Known rows, with every step that occurs:
S, C: [ -9  17   4   0  -2   0  -3  -1  19  -5 -12  -3  -7   7  -4  -2   6  17
   9  -5  -9  13  -5  16  -3  -5  -6  -3 -17  -1  -2  11  -6   0  -7  -5
  -6   0]
D, Q, H, S, Y: [-10  -3  -3   3   4  -5   5  -2   3   2 -12  15   0  -7   6  -5  -1  12
   5   5  11  -6  -3  18  -5  -1   4  -1  -6  11  -6  -2 -15  23  -5  10
 -13   1]
C, S: [-14  13   3   4   1   7   9  16  10  -7  -7   1 -10  13  -6  -3   8  10
   9  -4   3   7   0  14 -10  -3  -1   0 -18   6  -3  14   1   4  -6  -3
   2  11]
G, E, Q, H, A: [ -5   8  -2   7   6   7   0  16  23  -1  -2  17  -8   8  -5   2   4  11
  -5  -4  -7  -9   1  18 -13  -5  13   2  -8  11  -3  12  -7  23   0  -7
  14   2]
G, D: [-11  18  -7   3   6  12  -5  13  14  -5  -2  13 -15   4 -12  -2  22   8
   8  -1 -15   2  -3  24 -12  -8  -1  -8 -12   4  -5   7  -1  -4  -3 -10
  17  -6]
A, Y, Q, D: [ -5  13 -15   5  17  20  -4  11  -4   3  -3   5  -2   4 -13   1  10   6
  -1  -1 -30  -6 -14  10 -12  -7  11  -4 -15  -4  -5   6  -3   8  -6   1
 -16   8]
A, Y, Q, H, S, C: [ -5  -8  -5   4  -1   0   2 -10   1   1  -8 -10   6  -8   0  -1 -12  24
   3  -2  -4   0 -12   6   4  -4   2   3  -7  -2  -3   7 -13  13  -2   8
  -2   6]
C, Z: [-11  13   5   3  -4  25  -5  13  11  -5 -10   8 -17  10  -9  -5  11  11
   7  -4 -15   9  -7  19  -8  -4   4   0 -13   7  -2   6  -5 -16  -6 -20
   3   5]
E, G, D, Q, H: [ -6   1  -5   6  10  14 -11  12  11  -2  -2  13  -6   4   3   3  13  15
   8  -2   2  -4  13  50  -5  -9   7  -1 -12  -6  -7   3  -6  15   2  -4
   5   2]
E, Q, D: [ -7  22  -6   8  15  13  -3  14  12   1  -5  13  -9   9 -11  -1  13   2
   4  -1 -25  -5  -2  25 -12  -7   6  -6 -23   1  -8   5  -3  17 -12  -2
 -21   0]
A, Y, Q, H: [ -6  -1  -9   2   5  13  -8   6  -4   0  -8   7   0   3   4   1   7  16
  -3  -6 -11  -7 -11  33  -8  -2  13   0 -11  -1  -6   5 -13   3  -1   3
  -3   8]
D, Q, H: [-12   7   0   2   4   7  -6  13  13  -2  -9  12  -7   9   3  -2   8  13
  -1  -5  -2  -2  -3  48  -8   0   5  -4 -14   6  -6   2 -11  11  -4  -1
 -11   2]
A, Y: [ -9   5  -1   0   7  13  -3   5   0  -4 -12   7  -5   4  -1  -1  12  12
   1  -7  -5   3 -16   8  -9  -5   8  -6 -18  -2  -5  12 -15  -1  -5   0
  -7   3]
S, Y: [ -9  15  -3   0   5  -1  -3  -1   4  -2 -15  18  -6   2   3  -4  16   7
   9   0  -3   2  -4  12 -10  -5   4  -4 -13   5  -5   6 -10   1  -7   0
  -8   0]
S, H, Q, D: [ -7  21   0   8   0   3  -7  -2  11  -5  -4   7  -6   7  -9  -5   7   0
  -1   1  -8 -17  -2   0 -10  -6   7   0 -19   6  -6  -5  -4  10 -15   7
 -17   3]
E, Q, H, S, C, Z: [ -6  -3   6   7  -9   9   1  -2  16   2 -11  -9  -8  -1  -4  -6 -14  22
   9  -1  -5   8  -1  20   5  -4   0   7  -7   7  -1   4  -9   9  -9 -11
   1   5]
Y, S, H: [-10   6  11   4  -2   0  -9  -1   7 -12  -3   4  -6   8 -10  -3   7  10
   1  -1  -3  -3   6   9  -2  -5  -2   0  -9   6  -3   5   5  -5  -3  -3
  -5  -2]
Y, S: [-11  12   6   3   2   8   0  14   7  -7  -2   8  -5   6 -16  -2  11  11
   6   0 -14   3   1  26  -3  -3  -5  -4 -17   3  -5   8   4  -5  -2  -7
  -3  -6]
E, Q, H, A, Y: [ -3  -7  -1   7  11  10  -5   7   5   3  -6   4  -3   8  13   6   2  12
 -10  -8   1  -8  -9   2 -13  -7   8   2 -18   2  -6  13 -17  19  -1   4
  -5   7]
A, Y, S: [ -8  -1   2   1   7  11   0  11  -5  -4  -3  -1  -1   1 -13   0   8  13
   2  -2 -11   2 -10  12  -4  -5   2  -4 -15  -2  -4  12  -2  -2   0  -3
  -5  -1]
G, E, Z: [ -7  37   6   2   1   0  -2  20  18  -9  -8  22 -13   4 -21  -5  12  15
   8  -4  -3   3 -15  18  -3  -7  13  -5  -2  -4  -3   6  -7 -10  -5  -1
   6   0]
S, Y, Q: [ -7  17 -13   1   6   1  -7  -3   0  -1 -12  16   0   1   8  -1  10  11
   5   4 -20  -4  -2  10 -10  -1   5  -3 -10   4  -8   1  -5  15  -2   3
  -5   3]
G, Y: [-12  16   3  -1   4  10  -6   6   1  -2 -15  14  -5   4   1   1   5  10
   0  -4  -7   0  -5  15  -8  -4   1  -4 -14   4  -5   3  -2 -23  -3  -1
  -3   0]
Y, Q: [ -9  21  -8   2   4  12  -6   7   9  -7  -8  14  -5   8   1   0  11  14
   1   0 -26  -3  -2  20  -7   0   2  -5 -18   2  -8   3  -5  11  -3  -2
  -2   1]
A, Y, S, C: [ -6  -2   4   1   3   1  -1   1   1  -1  -6 -18   2  -2 -14   1  -2  21
   5  -3 -10  11 -10   7   0  -7  -4  -2 -11  -6  -1  15   2   1   0  -4
  -5   0]
A, Y, Q: [ -6   7 -11   1   9  15  -7   5  -4  -4  -9   5   0   3   4   2   7  17
  -3  -2 -22  -4 -14   6  -8  -2   8  -5 -15  -4  -8   7 -10  13  -1   3
  -5   6]
H, Q, D: [ -7  28  -5   6   5  11   1  14  11   0  -3  11  -7   5 -15  -4  12   1
   4   2 -20 -10  -6  17 -12  -4   4  -4 -27   3  -7  -2  -5  11 -14   2
 -14   0]
C, G, Y, S: [ -9   8   9   1  10  15  -7   6  -8  -2 -10   5   2   2  -7   7  -3  14
   5   2 -16   4   0  15  -5  -8  -1  -2  11   8  -2   5  12 -24   1  -5
   9  11]
Y, S, C, G, E, Z: [ -2  29  15   3   3  -5  -4  12  15  -6  -6  -6  -4   0 -29   2  -5  27
  16   1 -11  16 -11  12   5 -11   5   0  27  -4   4  11  10  -8  -1  -6
  18  13]
D, Q: [-12  16  -2  -1   8   9  -5  13  13  -6 -11  10  -8   8   3   0   8  14
  -2  -1 -12   1  -6  22  -9  -1   0  -8 -18   3  -8   5  -9  21  -4  -1
 -13  -1]
S, H, A, Y, Q, D: [ -2   5  -9  10  15  13 -12  -2   0   0   1  -3  -1   8  -2   4   0   3
 -14  -2 -14 -15  -9 -39 -15 -11   8   3 -10   2  -1   9  -1  12  -2   6
 -13  14]
D, Q, H, A, Y, S: [ -7 -14   2   6  11  10  -2  17  -2   3   3  -6   3   5  -2   6  -4  14
 -12  -3   1  -6  -8   7  -9  -4   1   1 -10   4  -2  11  -2  17   7   1
  -5   6]
D, Q, H, A, Y: [ -7  -9  -1   4  11  11  -5  11   5   3  -6   1  -1   7  10   5   0  13
 -13  -7   6  -6 -14   3 -14  -5   6   0 -14   5  -4  12 -15  18   2   4
  -7   9]
Q, H, S, C, G, D: [ -6   2   1   6   2   4   0  -6  15   1  -4  -5  -7  -6 -12   0  -1  20
  18   0   0  11  -1  19  -2 -12  -4   1  17   8   3   9  -3  -4  -6  -5
  28  10]

Rows:
[ -6  -6  -4   9   6   6  -3  -1  -3  -7  -2 -17   0  12  12   5 -11  14
 -12  -3   6  -8  -4 -49 -11  -7   5   8  -7   6  -2  17   2  26   5   9
   5  25]  C, S, H, A, Y, Q
[ -5  -4   4   4  -3  -1  -7  -5  -6  -9  -4  -8   5  -1  -2  -1  -3  15
  -7   2  -2 -16  -8 -12  -2  -2   6   1 -13   2  -7   1  -4  17  -3  10
  -4   1]  A, Y, S, H, Q
[ -6  -3   5   5   5   6 -11  -9   4  -8  -7  -1  -5   8  10   3   3   9
 -12  -8  10  -6 -11 -42 -11  -9   4   2 -13   3  -1  15 -13   4  -1   5
  -4   9]  S, H, A, Y
[ -9  13   7   2  -8  15  -6   4  16  -2 -13 -11 -14   8  -9  -5   1  18
  11  -5 -14  18  -7  14  -3  -6  -2   3 -10   3   1   9  -2 -13  -6 -21
   2   6]  S, C, Z
[ -7   6  -6   3  11   5  -2  -2  14  -2  -7 -13  -5  -8  -4   5  -8  24
  11   7 -13  11  -5  -6  -2  -9  -8  -6  14   6  -2   8  -1  31  -3  -1
  19  10]  H, S, C, G, D, Q
[ -7   3   0   3  10  14  -1   7   4  -2  -7   3  -5   7   4   5   8   9
  -6  -7  -2   0 -15 -25 -13  -8   1  -2 -20   1  -3  17 -14   4   0   0
  -2   6]  H, A, Y
[ -6  24  -9   7  14  13   2  20  18   0  -2  17 -11   4 -27  -3  11   3
   4   0 -30  -6  -2  27 -14  -7  18  -6 -11   4  -5   7   2  22  -9 -10
  -4  -1]  G, E, Q, D
[ -7  -7  -8   3   4  11   4   0  -5  -2  -6   9   3  -6   0  -1  -3  17
  -1  -1  -5  -9 -11  12  -1  -2   8   1 -10   2  -5   3 -16  10  -3   9
  -2   5]  A, Y, Q, H, S
[-13   7   8   7  -3   0   0   2  10 -11  -8  -3 -10  15   0  -5   3   9
   5  -5  15   1   4  -3  -7  -5   2   3 -11   9  -2  12   3   4  -6   1
  -1  14]  C, S, H
[ -6   5  11   3   6  13  -6   5  -6  -5  -8  11   5   1  -4   6   0  13
   8   1  -4   0  15  18   4  -9  -1   3 -15  -8  -6   3   8 -19   4  -1
  -7   1]  E, G, Y, S
[ -9  12   8   2  -2  -2  -1   5  14  -4  -5 -10  -2   4 -16  -1   2  18
  10   0 -14  12   1  20   1  -4 -11  -1 -13  -1  -1  11   8  -2  -2  -8
  -3  -3]  Y, S, C
[ -3  -1  -5   6   7   9 -15 -10   0  -7  -5  -2   0   7  15   6  -3  13
 -16  -4  -6 -12  -9 -43  -9  -6   5   3 -10   2  -4  11  -8  18   3   7
  -2  13]  S, H, A, Y, Q
[ -2   3   1   7   7  16 -12   0  -2   2  -7  16   6   6  19  11  -6  14
  -5  -3  -1 -11  14   7  -3  -9   5  10 -14  -3  -5   2  -3 -10   8   5
   0  14]  E, G, Y, Q, H, A
[ -3  16   0   1   9   4  -6   1  21  -4 -15  -3  -5   2  -4   5  -5  25
  10  -1 -24   9  -2  14  -6  -6  12  -2  13   4  -3  15  -1  31  -6  -9
  16  14]  S, C, G, E, Q
[ -7  16   4   9   0   1  -4   4   6  -5   4   0  -2   5 -23  -4   3   2
   0   6 -14 -17   3   5  -5  -5   2   2 -15   6  -5  -4   9  10 -10   4
 -14   0]  Y, S, H, Q, D
[-12   9  -3   4   4  -3   8   7   2  -1 -11   3  -5   6   1  -6   7   7
  13   0   9   5   1   5 -13  -4   3   1 -10   8  -3  12   2   9  -5   1
   0  13]  C, S, Y
[ -7   2  -8  10   4  -1   5   8   1   5  -2   2   0   9  10   1  -3   9
   2   1   8  -6   5  -1 -16  -4   2  10  -5  14  -1  10   6  17   3   5
   9  22]  C, S, Y, Q, H, A
[ -4   7  -9   6   6   1  -7  -1   4   4  -5  16   0   5  12   2   6   9
  -3   1  -5  -9   1   5 -14  -4   4   5  -7  11  -3   5  -6   9   1   3
   2   9]  S, Y, Q, H, A
[ -9   6  -4   5  -1   8   5   3   7  -5  -4  17  -2  -1  -3  -4   1  16
   3   1  -9  -7   0  25   0   0   1   1 -12   7  -6   0 -11   8  -5   5
  -1   1]  Y, Q, H, S
[ -4  -1  15   4  -5  18 -10   1  -3   0 -11 -15   2  -1  -9   4 -15  22
  13   1 -10  14  13  11  10 -11  -3  10  -5  -7   1   5  16 -29   5 -17
   2   9]  E, G, Y, S, C, Z
[ -7   4  -5   3  10   5 -14   4  16   3  -7 -11  -7   2  -1   4   0  22
   9  -2 -10  10  -1  41  -9  -8   1  -3  18   6   0   7   2  13  -2  -8
  20  13]  S, C, G, D, Q, H
[ -8   5  13   8   1   2  -8   0  11 -10   2   1  -6  11  -5   2   2   8
  -7  -1   1  -5   5 -23  -5  -7  -8   4 -11   9   0  11   6  -1   2  -2
   0   1]  Y, S, H, A
[ -6  23  -8   4  20  24 -11   7  -8   5  -9   9   0   4  -7   8  -2   7
   2   3 -35  -5  -3  13 -13  -9   9  -3  10   6  -3  -1  10 -14  -5   0
  -2  20]  C, G, Y, Q, D
[ -7  11 -12   3   3  -1   5  -8  -1  -4 -11  17   2  -9   4  -2   1  13
   7   9 -12  -6  -2 -10  -3  -2   0  -1 -10   6  -7   0 -10  23  -4   9
  -4   2]  H, S, Y, Q
[-11   4   6   5  -3   6   9   4  11  -4  -6  18  -7   0  -7  -6   7  11
   8  -3   8  -1  -2  26  -1  -3   0   1 -15   7  -3   4 -15  -6  -9   2
  -2  -2]  Q, H, S
[ -7   2   0   3   7  15  -4  -5  -8   0 -13  14   5  -5   6   5 -13  20
   2   3  -9  -7  -2  14  -1  -4   6   3  15  12  -3  -4  -3 -11  -2   8
  11  17]  C, G, Y, Q, H, S
[ -8  24 -11   4  14  18  -7  11  -4   5  -6  13  -1   3 -12   2   2   4
  -2   2 -32  -8  -3  17 -12  -6   6  -4 -11   3  -5  -4   9 -14  -3   0
 -12   5]  G, Y, Q, D
[ -8   3  -1   2  -5  -3   0 -10   2   3 -12  -1   7  -8   1   0 -20  22
   2   2  -7  -2   0  14   4  -2  -4   4  -2   5  -3  -3   0  -9  -1   7
   1   4]  G, Y, Q, H, S, C
[ -4   5  -9   4  11  16  -5   6   0  -2  -4   2   0   6   9   7   2  14
 -11  -3 -19  -7 -13 -25 -12  -5   3  -1 -18   0  -5  13  -9  18   3   3
   1  10]  H, A, Y, Q
[ -3  10   1   3   6   2   5  -5  20  -6 -13  -3  -2  -7  -8   3 -14  26
  12   4 -18   7  -3  -7   1  -7   7  -1  14   6  -2  13  -5  38  -7  -3
  17  11]  H, S, C, G, E, Q
[ -9   5  -8   8  10  11  -7  19  17   2   4   7 -12   8  -2   3   9   9
  -6  -2  -3  -6  -1  19 -18  -7  -2  -3  -8  10  -3   7  -2  16   4  -6
  16   1]  G, D, Q, H, A
[ -9  16   1  11  -1   1   4   7   8  -4  -1  -8  -7  12 -13  -6  -1   1
   3   2   4 -13   2  -7 -12  -6   6   5 -17   9  -3   1   7  18 -14   7
  -9  15]  C, S, H, Q, D
[ -9  13  -6   3   1  10  -7   8   9  -3  -6  17  -5   8   0  -2  10  14
   0  -4 -15  -6   0  46  -7   0   6   0 -12   4  -6   1  -7   1  -3  -2
  -1   4]  Y, Q, H
[ -8  -9   6   9   4   4   1  -1   1  -7  -5 -15  -4  13   8   2  -5   9
  -8  -7  23  -2  -7 -48 -13 -10   3   7 -11   7   1  21  -2  12   0   6
   2  22]  C, S, H, A, Y
[ -7  11  -5   8   4  12  -6   9  12  -1  -1  15  -5  11   5   3   6  11
  -7  -4 -11  -8   1  15 -11  -3  -1   4 -14   8  -3   6  -6   6   1  -1
   4   7]  Y, Q, H, A
[-8 -1 -5  5 12 14 -2  7  8 -1 -3  7 -8 -4 -5  2  1 17  8  3 -3 -1 -2 26
 -7 -7  2 -3 15 13 -2  3 -6 18 -3  0 21 10]  C, G, D, Q, H, S
[ -8   2   1   7   1   4   5   3  12  -4  -8  16  -6   0   2  -3   0  14
   4  -1   1  -8   1  27  -1  -2   2   0 -17   7  -8   3 -17  19  -9   6
  -7  -3]  E, Q, H, S
[ -8  -2   7   2   3   1   0  -6  14  -1 -14  -8   0  -2   4   2 -14  26
   9   0   4   9  -4  17   3  -4  -2   1  11   8   0   7 -11  21  -7   4
  -2  15]  D, Q, H, S, C, G
[ -3   0   6   6   4   1   0 -10  14  -1 -13  -5  -1  -1   7   3 -13  25
  12  -1  -2   6   1  16   3  -7  -1   3   7   6  -2   9 -12  22 -10   4
   2  14]  E, Q, H, S, C, G
[-11   9   7   1   4   9  -3  11  -4  -2  -7   8  -1   1 -13   1   0  11
   1   1 -14   0   1  20  -4  -3  -4  -3 -10   5  -4   2  11 -24   2  -4
   0  -4]  G, Y, S
[ -9   4   8   4  -8  -4   7  -5  18  -2  -9   0  -4  -2  -7  -6  -3  18
  11  -4   9   8  -2  21   4  -4  -6   3 -12   4   0   7 -12  -4  -8   1
  -4  -1]  Q, H, S, C
[ -7  -1  11   2   0   2   0 -13   2   3 -17  -4   3  -6   2   3 -18  21
  11  -2   8   9  -3  10   3  -8  -2   4  16   9   3   4  -4 -23  -6   4
   8  15]  Q, H, S, C, G, Y
[-12   1   2   3   2   5   6   8  11  -4  -7  13  -4   0  -1  -4  -1  14
   1   0   6  -4  -4  27  -2   0   0  -2 -13   8  -6   1 -15  18  -5   5
 -10   0]  D, Q, H, S
[ -7  12   5   8   2   2  -8   1  -6   0  -1   0   4   0 -19  -1  -9   2
  -5   6 -12 -20   3  -2  -5  -7   3   2  -9   8  -5 -10  16 -10  -6   8
 -12   1]  G, Y, S, H, Q, D
